Each row was made from one path, in order. Every step used is in the known rows, and no mark comes twice. Write each row's path.
(in the rows, 128 means zero)
Known rows
pinod > gufod > vofa > kuva > zisov: [141 140 157  99 141 133 164  81 137 141 161  57 146 137 120 156 122 134
 155 191 128 107 109 113 139  94 131 144 128 131]
neta > lazup > ferok > gufod > vofa: [139 139 147  98 133 128 146  77 132 125 164 100  93 137 108 147 149 141
 153  98 187 105 114 111 131 140 118 100 141 100]
zefu > vaze > vofa: [141 118  96  98 129 129 127  80 130 112 146  79 115 134 117 130 117 157
 132 181 171 129 102 123 153 110 139 144 153  99]
gekat > ferok > lazup > neta: [122 127 124 100 139 139 142  74 124  91 152  35 104 137  94 140 123  74
 137  75 174 114 108 119 150 133 143 194 127 132]
lazup > ferok: [143 122 135  96 135 129 143  81 130 100 150  70  88 134  98 148 125 119
 136  94 152 116 109 112 155 116 138 130 126 139]
lazup > ferok > gufod > vofa: [137 136 153  98 132 133 144  79 128 126 163  74  99 135 107 154 138 146
 153  91 175 100 131 109 146 136 131 100 129  98]
neta > lazup > ferok: [146 125 127  96 135 125 148  79 134 102 153  96  83 137  99 141 134 113
 135 105 166 118  93 111 140 119 125 129 138 140]
zefu > gekat > vofa > kuva: [148 118 115 103 140 138 166  73 103 106 148  79 109 130 114 150 121  74
 139 166 153  84 119 109 118  92 151 135 137 146]
gufod > ferok > gekat > zefu > vaze: [131 116 141 105 132 131 138  77 126 115 154  89 104 149 118 133 102 140
 126 217 145 113 133 121 170 123 164 146 101  77]
gufod > vofa > vaze: [143 120 152  91 126 119 132  70 125 130 155  76 118 142 120 147 121 131
 151 140 168  95 127 118 170 126 125 137 114 116]
pinod > gufod > ferok > gekat > vofa: [135 121 114 106 134 129 122  75 121 112 132  79 111 144 128 144  95 111
 132 210 105 101 126 117 187  85 156 150 127 134]
vofa > vaze > zefu > gekat > ferok > gufod: [115 107 187  92 135 115 153  68 122 103 159  90 110 123 121 120 130  94
 154 121 219  88 122  98 142 130 137 108 108 140]
gufod > vofa > kuva: [151 133 150 105 130 134 163  79 110 140 156  75 121 142 121 160 124 129
 150 177 154  96 128 117 126 110 127 141 130 103]
neta > lazup: [143 125 121  99 136 126 154  80 132 111 151 103 111 137 116 143 134 111
 135 165 160 118  93 120 141 106 128 141 132 137]
neta > lazup > ferok > gekat: [143 118 129 103 135 126 142  79 134  93 141 108  89 148 103 139 115 114
 134 151 156 114  98 109 143 122 127 129 142 141]
vaze > zefu: [148 123 164  99 131 117 158  80 133 112 147  80 117 130 116 142 122 128
 142 176 173 115 109 115 152 111 133 147 108 123]
ferok > gufod > vofa > vaze: [139 127 161  93 127 127 137  70 128 137 160  83 127 139 123 144 134 138
 160 144 190  90 139 108 156 137 128 106 119 110]
ferok > gekat > vofa: [151 112 116 102 134 137 130  75 125  94 130  94 117 140 115 148  95  86
 133 197 144 100 108 115 153 103 152 138 130 133]
pinod > gufod > vofa > vaze > zefu > gekat: [109 111 180  90 130 100 149  68 127 127 157  65 117 133 131 134 126 143
 160 145 155  85 134 115 185 111 124 153  93 146]
lazup > ferok > gufod > vofa > vaze > zefu: [149 129 201  92 125 107 136  68 130 128 165  79  96 136 108 136 134 151
 165 106 222  93 136  98 154 158 118  97 114 101]
ferok > gufod > vofa > vaze > zefu: [146 129 197  94 123 111 145  69 127 137 161  85 128 134 125 137 133 149
 165 165 216  93 138 104 153 144 122 113 107  97]
pinod > gufod > ferok > gekat > vofa > vaze: [141 113 127  99 129 121 113  65 122 115 133  82 108 148 128 136  91 102
 138 205 126  91 129 110 194  94 149 145 124 148]
gufod > vofa > kuva > zisov: [166 143 157 100 139 135 165  80 133 136 158  68 144 139 115 161 123 125
 150 187 156 101 107 112 123 111 135 133 130 103]
zisov > kuva: [140 122 122  97 134 132 148  81 145  93 156  74 110 133  99 142 128 117
 137 159 155 117 103 143 144 110 143 129 147 128]
gekat > zefu > vaze > vofa: [122 113 126  95 135 130 135  76 136 112 168  81 109 135 111 125 123 151
 128 178 162 128 105 121 152 120 144 144 140  97]
ferok > gufod > vofa: [134 135 149 101 132 136 148  79 127 135 159  78 128 134 123 153 137 144
 153 147 167  99 130 117 148 125 135 113 121  94]
vofa > gufod > ferok > lazup > neta: [147 153 136 112 134 144 142  80 127 102 153  33 104 152 102 156 130 135
 146 113 167 104 142 110 197 139 145 195 131 127]
vofa > kuva > zisov: [167 137 143 100 141 139 172  82 139 119 152  73 139 136 108 152 121 108
 142 192 159 112 100 105 117 101 142 131 134 136]
lazup > ferok > gufod > vofa > vaze: [143 127 168  91 127 124 129  70 128 127 165  77  98 138 107 145 135 141
 160  83 196  92 138 100 155 149 125  94 126 113]
zefu > gekat > vofa > gufod > ferok > lazup: [141 142 130 106 141 144 143  78 116  89 149  34  98 140 124 155 129 108
 138 149 167  77 146 106 193 117 162 158 129 134]
zefu > gekat > ferok > gufod > vofa > kuva: [113 126 161 105 140 142 172  77 102 129 165  82 116 128 123 146 135 101
 157 134 181  80 135 106 108 116 139 109 132 107]
vofa > gufod > ferok: [150 142 150 107 133 141 141  84 126 115 150  79 105 144 121 158 122 144
 141 165 154 104 131 111 199 107 145 140 127 124]

Write each row's path
[143 130 159  92 129 117 133  69 131 127 166 103  91 142 109 136 145 137
 159  94 209  97 124 100 140 152 113  95 137 113] => neta > lazup > ferok > gufod > vofa > vaze
[108 108 131  95 144 133 155  79 120  94 151  76  99 126 115 140 123  79
 133 108 151 100 102 121 152 100 147 141 118 145] => zefu > gekat > ferok
[147 145 136 107 132 138 129  83 130 117 153  77 109 146 123 146 125 172
 136 179 148 111 121 111 197 113 136 141 166 113] => vaze > vofa > gufod > ferok
[149 121 190  92 123 103 140  68 128 131 154  78 119 139 122 139 119 140
 155 164 194  95 126 114 169 137 120 140 101 103] => gufod > vofa > vaze > zefu
[159 110 124  90 131 126 124  65 122 105 143  85 108 134 113 141 111  75
 140 146 176  98 111 110 161 110 141 131 125 145] => gekat > vofa > vaze
[120 101 178  89 135 107 147  68 122  95 152  81 100 126 117 124 117  87
 146 120 198  92 111 108 157 120 135 138 104 146] => vofa > vaze > zefu > gekat > ferok
[125 131 126 102 134 126 145  81 127 131 150  64 108 138 128 145 124 140
 135 169 108 115 124 120 184  88 145 153 117 136] => pinod > gufod > ferok
[165 112 159  90 127 111 132  63 124 105 143  88 111 131 114 133 111  86
 146 166 202  99 114 106 160 120 137 135 113 132] => gekat > vofa > vaze > zefu
[131 113 141 108 132 136 149  76 119 114 158  95 119 147 115 125 101 144
 134 252 161 118 119 108 118 118 144 142 156 100] => ferok > gekat > zefu > vaze > vofa > kuva
[124 109 142  99 135 124 138  76 135  91 161 110  76 145  98 123 113 119
 132 157 175 124 105 112 138 137 139 130 123 113] => neta > lazup > ferok > gekat > zefu > vaze
[147 137 117 108 127 137 118  83 126 116 151  80 106 143 121 138 116 182
 137 189 180 120 125 113 197 118 143 143 159  86] => zefu > vaze > vofa > gufod > ferok
[124 111 140  95 134 132 146  77 129 109 167  80 105 133 112 134 121 120
 134 162 167 123 113 123 151 118 154 142 100 104] => gekat > zefu > vaze
[148 153 153 109 133 144 149  85 126 107 155  35 105 148 124 154 129 145
 141 171 171 101 142 105 194 125 147 162 127 124] => vofa > gufod > ferok > lazup
[143 113 141  95 137 118 152  73 121  95 143  78 108 124 118 139 121  92
 138 152 169  90 110 116 150 103 150 142 112 130] => vaze > zefu > gekat > vofa
[104 119 115 100 146 137 155  74 122  81 150  30  99 134  97 138 130  71
 140  51 163  98 119 120 150 127 148 196 122 148] => zefu > gekat > ferok > lazup > neta
[164 125 121  97 149 140 168  75 129 103 150  73 131 129 109 150 121  71
 139 171 155  88 100 106 113  90 157 125 136 146] => zefu > gekat > vofa > kuva > zisov
[130 133 147 105 133 137 124  79 131 113 172  82  98 145 117 133 123 177
 134 189 169 121 126 111 193 129 150 142 146  86] => gekat > zefu > vaze > vofa > gufod > ferok
[124 115 161 100 140 127 149  76 140  92 165 108  81 148  98 136 120 110
 132 149 145 115 103 108 141 131 134 129 128 140] => neta > lazup > ferok > gekat > zefu
[119 116 155 106 134 142 124  79 135  90 158  97 115 147 116 128 100 160
 138 224 170 120 120 109 178 129 146 143 153 115] => ferok > gekat > zefu > vaze > vofa > gufod
[171 128 155  97 145 123 176  75 132 102 148  76 134 126 110 143 119  81
 144 191 180  88 101 101 111  97 152 130 125 134] => vaze > zefu > gekat > vofa > kuva > zisov
[124 103 147  99 134 131 134  76 130  89 158  86  84 142  96 131 101 126
 134 146 161 119 117 111 151 135 153 129 110 112] => lazup > ferok > gekat > zefu > vaze
[155 116 116 100 136 128 126  72 128  84 136 112  83 142 100 139 106  79
 132 148 162 105  95 108 140 120 135 124 148 138] => neta > lazup > ferok > gekat > vofa
[136 108 168  91 132 106 156  70 129 105 149  77 114 132 119 129 124 120
 148 146 186  93 122 109 161 116 135 140 102 153] => vofa > vaze > zefu > gekat
[146 145 130 104 134 134 156  80 126 120 149  30 108 145 124 148 131 138
 130 169 151 104 132 117 168 118 150 165 118 108] => gufod > ferok > lazup
[154 118 151 103 136 122 174  72 104 107 147  83 113 126 116 142 120  84
 145 183 180  84 120 107 114  99 144 138 125 132] => vaze > zefu > gekat > vofa > kuva
[173 117 161 100 124 107 123  64 122 110 130  95 110 148 120 131  91 106
 138 220 178  89 126 103 178 124 148 136 114 108] => gufod > ferok > gekat > vofa > vaze > zefu
[125 118 187  90 124 101 138  68 129 135 157  67 119 135 131 137 118 147
 161 166 166 102 128 115 184 116 117 151  99 131] => pinod > gufod > vofa > vaze > zefu
[149 126 130 109 131 131 143  82 126 118 136  84 113 151 123 146 105 136
 130 208 124 105 126 119 174 110 151 145 120 111] => gufod > ferok > gekat
[143 132 125 105 140 140 136  77 116  97 146  77  96 138 120 154 122 106
 140 142 152  81 134 110 195 100 162 138 130 133] => zefu > gekat > vofa > gufod > ferok
[121 122 146  99 137 142 147  79 124 109 156  88 112 125 116 138 128  91
 142 129 184 110 107 108 137 118 144 110 130 124] => gekat > ferok > gufod
[144 141 159 108 130 142 169  79 110 146 163  84 130 137 122 155 137 139
 158 182 178  92 139 107 112 121 131 109 136  93] => ferok > gufod > vofa > kuva
[131 115 156  98 137 115 167  79 128 104 147  74 114 127 118 139 128 126
 142 154 161 100 117 118 152 105 141 146 104 136] => vaze > zefu > gekat
[140 130 140  99 135 135 148  81 132 108 158  78  95 130 101 147 137 128
 144  96 175 111 119 102 139 127 139  99 132 132] => lazup > ferok > gufod
[153 115 175  92 125 107 146  71 131 115 148  84 116 135 116 132 118 122
 148 168 195 106 117 107 162 122 127 139 107 136] => vofa > vaze > zefu
[142 122 163 101 139 129 146  75 120  82 144  85 108 127 117 147 118 100
 150 154 189  85 122 105 178 107 146 142 120 148] => vaze > zefu > gekat > vofa > gufod
[131 123 161 106 137 132 149  78 131 115 157  87 105 152 119 143 110 129
 127 209 114 105 130 117 172 114 159 145 108 105] => gufod > ferok > gekat > zefu
[165 116 128  99 128 124 116  66 119 110 131  93 108 150 120 140  93  95
 133 201 153  88 129 107 181 116 153 133 127 119] => gufod > ferok > gekat > vofa > vaze
[117 129 161  99 135 139 140  77 120 127 162  85 115 128 121 147 130 111
 151 124 180 100 117 114 143 127 136 114 124  91] => gekat > ferok > gufod > vofa
[121 111 160 101 139 136 152  77 134 100 159  89 116 145 114 142 108 111
 133 200 126 109 115 116 153 114 150 142 110 135] => ferok > gekat > zefu
[150 144 157 105 131 132 166  77 115 136 168 105  93 140 107 149 147 134
 158 130 196  99 127  99  98 137 114  97 153  99] => neta > lazup > ferok > gufod > vofa > kuva
[128 123 164 111 132 142 131  79 127 102 157  92 101 152 118 140 100 149
 137 218 164 108 143 112 197 131 160 146 108  94] => vofa > gufod > ferok > gekat > zefu > vaze
[101 121 152  98 141 138 151  78 117 118 162  78 114 126 125 144 138 109
 150 106 170  85 123 117 142 122 145 113 119 105] => zefu > gekat > ferok > gufod > vofa
